What can hang from each mark:
nezofo: berera
kupi: berera gavi
lotuf: bitus nezofo
berera: nezofo
tinid: gavi lotave tinav
tinav: bitus tinid
lufi: bitus
gofi: lotave
gavi: kupi
lotave: tinid
bitus: berera gavi lotuf tinav

Each row was made from one small tree. The marks that hang from a mark follow it in brackets, in alphabetical order. Every link used is in the known rows. Write each row's tree.
(in the rows, 128 means zero)
Known rows:
tinav[bitus[berera[nezofo] lotuf] tinid]: [134 119 171 122 131 142 136 198 126 148  89 160 144 113 123 124 123 121
 163 141  97 114 130 116 101 126 108 122 172 138  99]
lotuf[bitus nezofo]: [101 130 103 157 136 118 134 163 147 142 140 113 132 122 136 145 138 147
 113 139 149 118 124 125 186 182  74 143 145 158 111]
gofi[lotave[tinid[gavi[kupi] tinav]]]: [170 171 130 123  90 117 123  88 131 151 161 108 161 138 107 118 120 161
 124 118 156 120 133 125 144 116 121 148  74  82 141]
kupi[berera[nezofo] gavi]: [ 96 252 110 140 123 125 156 160 170  75 118 175 108 128 133 136 125 139
 128 155 150 125 144 122 115 149 193 214 152 145 188]
lufi[bitus[gavi[kupi]]]: [114 122  77 134 138 112 138  64 126 116 101 121 102 135 129 125 121 120
 112 131  93 132 127 133 117  85  96 127 136 116 113]
lufi[bitus[gavi lotuf]]: [140  69 129 135 142 114 161 126 117 134  76 105 117 126 140 129 126 119
 128 138  80 130 130 128 116  85 101 132 156 122 103]
tinid[gavi[kupi[berera]] lotave]: [119 183 126 136 117 132 110  63 126 102 166 129 131 141 123 132 133 154
 125 105 149 115 129 136 100 120 164 142 107 138 172]
lotuf[bitus[gavi tinav[tinid]]]: [ 86 114 101 143 159 121 117 136 122 136 140 135 106 114 146 135 144 124
 113 113 146 136 121 128 167 160  95  86 128 178 141]
lotave[tinid[gavi[kupi[berera]]]]: [123 194 144 133 102 120 137  93 140 128 146  92 128 142 117 121 134 142
 119 127 151 121 135 128 118 120 160 165 115 106 118]
bitus[gavi[kupi] lotuf]: [132 107 119 141 144 117 128 116 126 113 134 147 117 120 131 128 119 107
 119 115 109 140 129 123 124 115 129 130 132 130 117]
tinid[gavi[kupi] tinav]: [123 162  72 139 105 104 177  69 135 125 144 127 140 137 124 126 137 140
  98 143 156 131 125 136 160 112 115 157  99 117 102]
lotave[tinid[gavi[kupi] tinav]]: [144 167 124 130  93 113 166  96 131 147 142  94 146 139 118 117 134 140
 113 133 160 126 130 135 145 111 135 158  92  87  99]
tinid[gavi[kupi] lotave]: [140 137 125 136 121 140 104  63 119 111 185 124 140 138 117 132 136 151
 121 104 141 119 126 135 109 121 143 116 105 130 153]
gavi[kupi[berera[nezofo]]]: [105 234  89 144 130 109 134 113 167  92 138 185 109 134 117 127 117 138
 114 137 137 131 134 122 132 128 149 186 151 147 153]
tinav[bitus tinid[gavi[kupi] lotave]]: [116 166 135 125 124 164 105  85 114 129 166 135 152 137 118 128 138 152
 160 114 132 105 127 132  89 122 113  96 119 134 118]
lufi[bitus[gavi lotuf tinav]]: [128  67 139 135 152 120 152 136 115 134  99 114 107 129 145 128 128 117
 132 134  89 143 132 143 117  89 118 127 165 139 122]
bitus[gavi tinav]: [110  91 117 123 155 132 105 130 127 111 139 133  96 129 142 130 133  97
 120 129 132 146 127 132 132 144 140 111 133 152 154]
kupi[gavi]: [129 167 101 133 138 155 134 140 146  79 160 143 120 128 138 141 137 135
 123 143 138 138 138 119 149 150 178 152 134 134 133]
berera[nezofo]: [145 132 123 136 134 118 146 168 156 122 125 163 125 125 117 131 128 128
 122 154 122 124 130 112 145 143 111 161 159 144 138]
lotave[tinid[gavi[kupi] tinav[bitus]]]: [146 174 123 126  94 128 154  94 127 150 135  91 147 142 120 111 133 136
 132 140 152 118 134 133 122 105 110 168 102  81  85]
lotave[tinid[gavi]]: [149 126 164 127 108 131 141 123 131 146 141  70 138 137 122 125 142 136
 123 135 143 119 132 121 131 130 141 143 117 104 102]
gofi[lotave]: [173 125 122 123 132 137  97 131 142 120 160 138 143 130 119 134 120 153
 132 126 127 127 132 106 160 142 119 128 116 126 146]
lufi[bitus]: [140 107 103 133 142 129 155 119 134 122 102 110 119 136 136 133 132 139
 124 150  94 131 130 124 148  99 105 138 161 129  92]
bitus[berera[nezofo] lotuf tinav[tinid]]: [124  95 191 126 140 121 146 220 129 143 118 174 127 109 125 130 126 119
 137 129 113 145 127 138 127 136 170 109 176 166 154]
tinav[bitus tinid]: [122 143 125 120 144 162 125 153 134 127 128 140 140 130 131 132 138 135
 161 146 118 118 130 112 135 140 103 111 152 143  80]
tinid[gavi]: [130 111 125 135 123 127 147 104 134 121 145  95 130 134 128 136 147 135
 111 145 135 123 127 120 138 133 121 138 132 136 107]
bitus[gavi]: [124  92 106 125 144 124 118 118 130 112 112 124 109 125 136 132 129 101
 115 131 119 131 123 113 132 140 118 117 123 132 128]
gofi[lotave[tinid[gavi tinav[bitus]]]]: [180 148 147 116  92 132 123 111 126 161 140  93 165 139 116 116 123 156
 146 131 148 110 136 119 130 118  98 155  87  81 128]
bitus[berera]: [144  87 125 117 138 132 118 155 130 113 101 130 117 121 133 131 125 112
 114 133 110 138 123 112 144 139 144 118 143 131 115]
lotuf[bitus nezofo[berera]]: [103 171 115 157 122 100 140 201 164 131 132 103 132 121 135 149 135 142
 113 126 155 122 125 118 169 196  66 152 127 152 106]
lotuf[bitus[berera tinav] nezofo]: [ 87 107 122 145 140 119 113 177 136 142 131 118 116 117 140 139 132 132
 109 129 148 132 122 141 170 180 103 125 152 167 139]
bitus[berera gavi[kupi] tinav]: [ 96 108 104 117 146 118  81  95 118 104 127 153  84 123 131 120 115  85
 102 106 122 155 122 142 105 126 159  97 121 136 166]

Write each row's tree:
[125  81 184 121 149 139 132 207 117 131 128 151 127 113 138 135 132 121
 136 119 115 153 126 136 144 135 184  89 164 163 127] | bitus[berera lotuf tinav[tinid]]
[ 93 166 114 135 122 125 147  86 135 123 167 131 137 131 114 138 146 149
 114 126 142 125 124 129 145 133 140  99 119 145 105] | tinav[tinid[gavi[kupi]]]
[104  92 142 134 122 104 116 134 121 129  99 134 118 113 121 128 104  96
 113 112 108 132 122 139  98 131 137 124 130 115 133] | bitus[berera gavi[kupi] lotuf[nezofo]]
[147 147 100 133 105 122 146  67 114 126 161 132 154 137 124 127 133 152
 118 114 160 122 123 143 133 109 134 132  79 116 146] | tinid[gavi[kupi] lotave tinav]
[105  59 177 115 147 124 122 177 104 136 100 143 111 107 139 129 126  93
 130 109 110 149 121 139 110 131 171  72 139 153 150] | bitus[berera gavi lotuf tinav[tinid]]
[166 163 147 125 100 128  97  82 134 142 179 101 151 138 103 122 121 160
 127 113 145 118 135 121 128 123 130 137  89  92 144] | gofi[lotave[tinid[gavi[kupi]]]]
[121 119  95 116 137 140  84  96 120 112  95 140 105 126 129 114 113  89
 133 125 100 125 126 118  82 116  93 127 134 111 107] | tinav[bitus[berera gavi[kupi]]]
[138 159 143 133 105 127 130  92 133 136 164  87 134 140 114 122 136 140
 116 126 146 124 133 128 126 121 144 145 112  99 104] | lotave[tinid[gavi[kupi]]]
[139 134 145 116 145 176  99 153 118 129 142 146 150 130 131 132 136 144
 176 123 121 109 128 118 115 137 116  90 137 142 117] | tinav[bitus tinid[lotave]]
[106 103 147 112 147 141 116 170 124 121 132 148 115 120 134 134 134 118
 124 124 128 150 122 133 148 147 178  79 146 160 139] | bitus[berera tinav[tinid]]
[142  59 163 126 129  98 132 178 120 139  61 147 114 104 125 122 110  86
 120 126  92 129 123 119  90 122 123 132 148 125 152] | bitus[berera[nezofo] gavi lotuf]
[147 104 125 123 119 130 162 190 127 144  77 132 150 124 142 124 119 118
 146 157 122 125 128 127 143 127  98 166 142 112  84] | tinid[tinav[bitus[berera lotuf[nezofo]]]]
[178 142 147 119  90 120 132 112 129 160 146  94 163 136 113 121 124 159
 131 126 154 116 133 120 146 125 120 146  78  85 140] | gofi[lotave[tinid[gavi tinav]]]
[122  70 186 129 140 132 126 217 128 134 127 131 125 119 137 137 123 117
 133 134 121 147 129 145 136 151 169 132 172 150 136] | bitus[berera lotuf[nezofo] tinav]
[112 154 134 131 121 141 124  86 119 126 181 137 148 132 114 138 143 158
 130 105 145 118 122 135 124 130 153  79 103 143 140] | tinav[tinid[gavi[kupi] lotave]]
[137  70 173 130 127 124 139 205 131 136 100 121 138 115 130 138 118 120
 129 138 108 131 126 128 136 147 147 138 159 130 108] | bitus[berera lotuf[nezofo]]
[161 113 124 122 109 147 143 107 105 140 125 110 161 138 137 123 139 142
 151 135 146 105 127 133 109 115  95 144 100 112 128] | tinid[gavi lotave tinav[bitus]]
[188 146 139 116 106 128 122 141 134 151 143 117 160 133 117 122 117 156
 137 125 147 124 134 114 163 130 125 143  87  89 140] | gofi[lotave[tinid[tinav]]]
[117  57 148 130 124 105 153 142 113 147  49  94 118 121 134 129 114 110
 124 135  78 125 124 140  98  99 107 128 155 109 113] | lufi[bitus[berera gavi lotuf[nezofo]]]
[ 90 143 118 124 150 139  88  92 115 113 178 168 110 128 126 130 129 120
 131  92 142 143 122 148 114 135 167  65 105 154 182] | bitus[gavi[kupi] tinav[tinid[lotave]]]
[180 141 137 111 106 133 106 126 125 156 122 111 153 133 120 113 112 137
 151 124 139 115 134 115 129 122  96 143  83  79 139] | gofi[lotave[tinid[tinav[bitus[gavi]]]]]
[124 140  85 127 144 146  94  89 130 108 127 140 111 133 131 119 121 103
 139 134 111 123 131 117 101 120  83 140 136 119 103] | tinav[bitus[gavi[kupi]]]
[108  82 145 133 150 121 160 138 113 141 101 120 114 126 141 131 133 124
 137 130  94 140 129 146 121  93 127 102 160 145 120] | lufi[bitus[gavi lotuf tinav[tinid]]]
[ 73 127 113 115 143 121  92  99 115 114 131 162  94 119 125 124 121  96
 108 101 127 151 118 145 111 132 169  64 116 144 165] | bitus[berera gavi[kupi] tinav[tinid]]
[112  87 108 128 150 122 138 105 121 124 100 112  97 135 143 127 130 115
 122 138 100 140 128 141 120  99 113 119 152 135 132] | lufi[bitus[gavi tinav]]
[ 98 190 134 131 119 133 127  86 125 117 165 141 142 133 118 138 140 162
 133 106 151 116 124 135 116 130 169  99 107 150 157] | tinav[tinid[gavi[kupi[berera]] lotave]]
[158 118 136 108 109 130 135 150 118 154  77  98 135 129 134 110 121 105
 141 138 132 122 128 122 121 118 114 146 106  79 100] | lotave[tinid[tinav[bitus[berera gavi]]]]
[154 113  95 114 127 135 149 157 126 128  80 139 136 127 143 120 123 113
 138 155 123 128 126 117 149 122  97 152 131 114  88] | tinid[tinav[bitus[berera]]]
[103 101 144 117 153 145  98 134 110 122 151 145 115 126 136 134 136 115
 140 104 139 137 121 140 119 147 162  63 114 159 181] | bitus[gavi tinav[tinid[lotave]]]
[106 186  92 132 135 128 107 103 142 105 103 162 104 133 126 116 115 104
 142 141 117 114 134 118  81 121  88 173 148 125 135] | tinav[bitus[gavi[kupi[berera[nezofo]]]]]
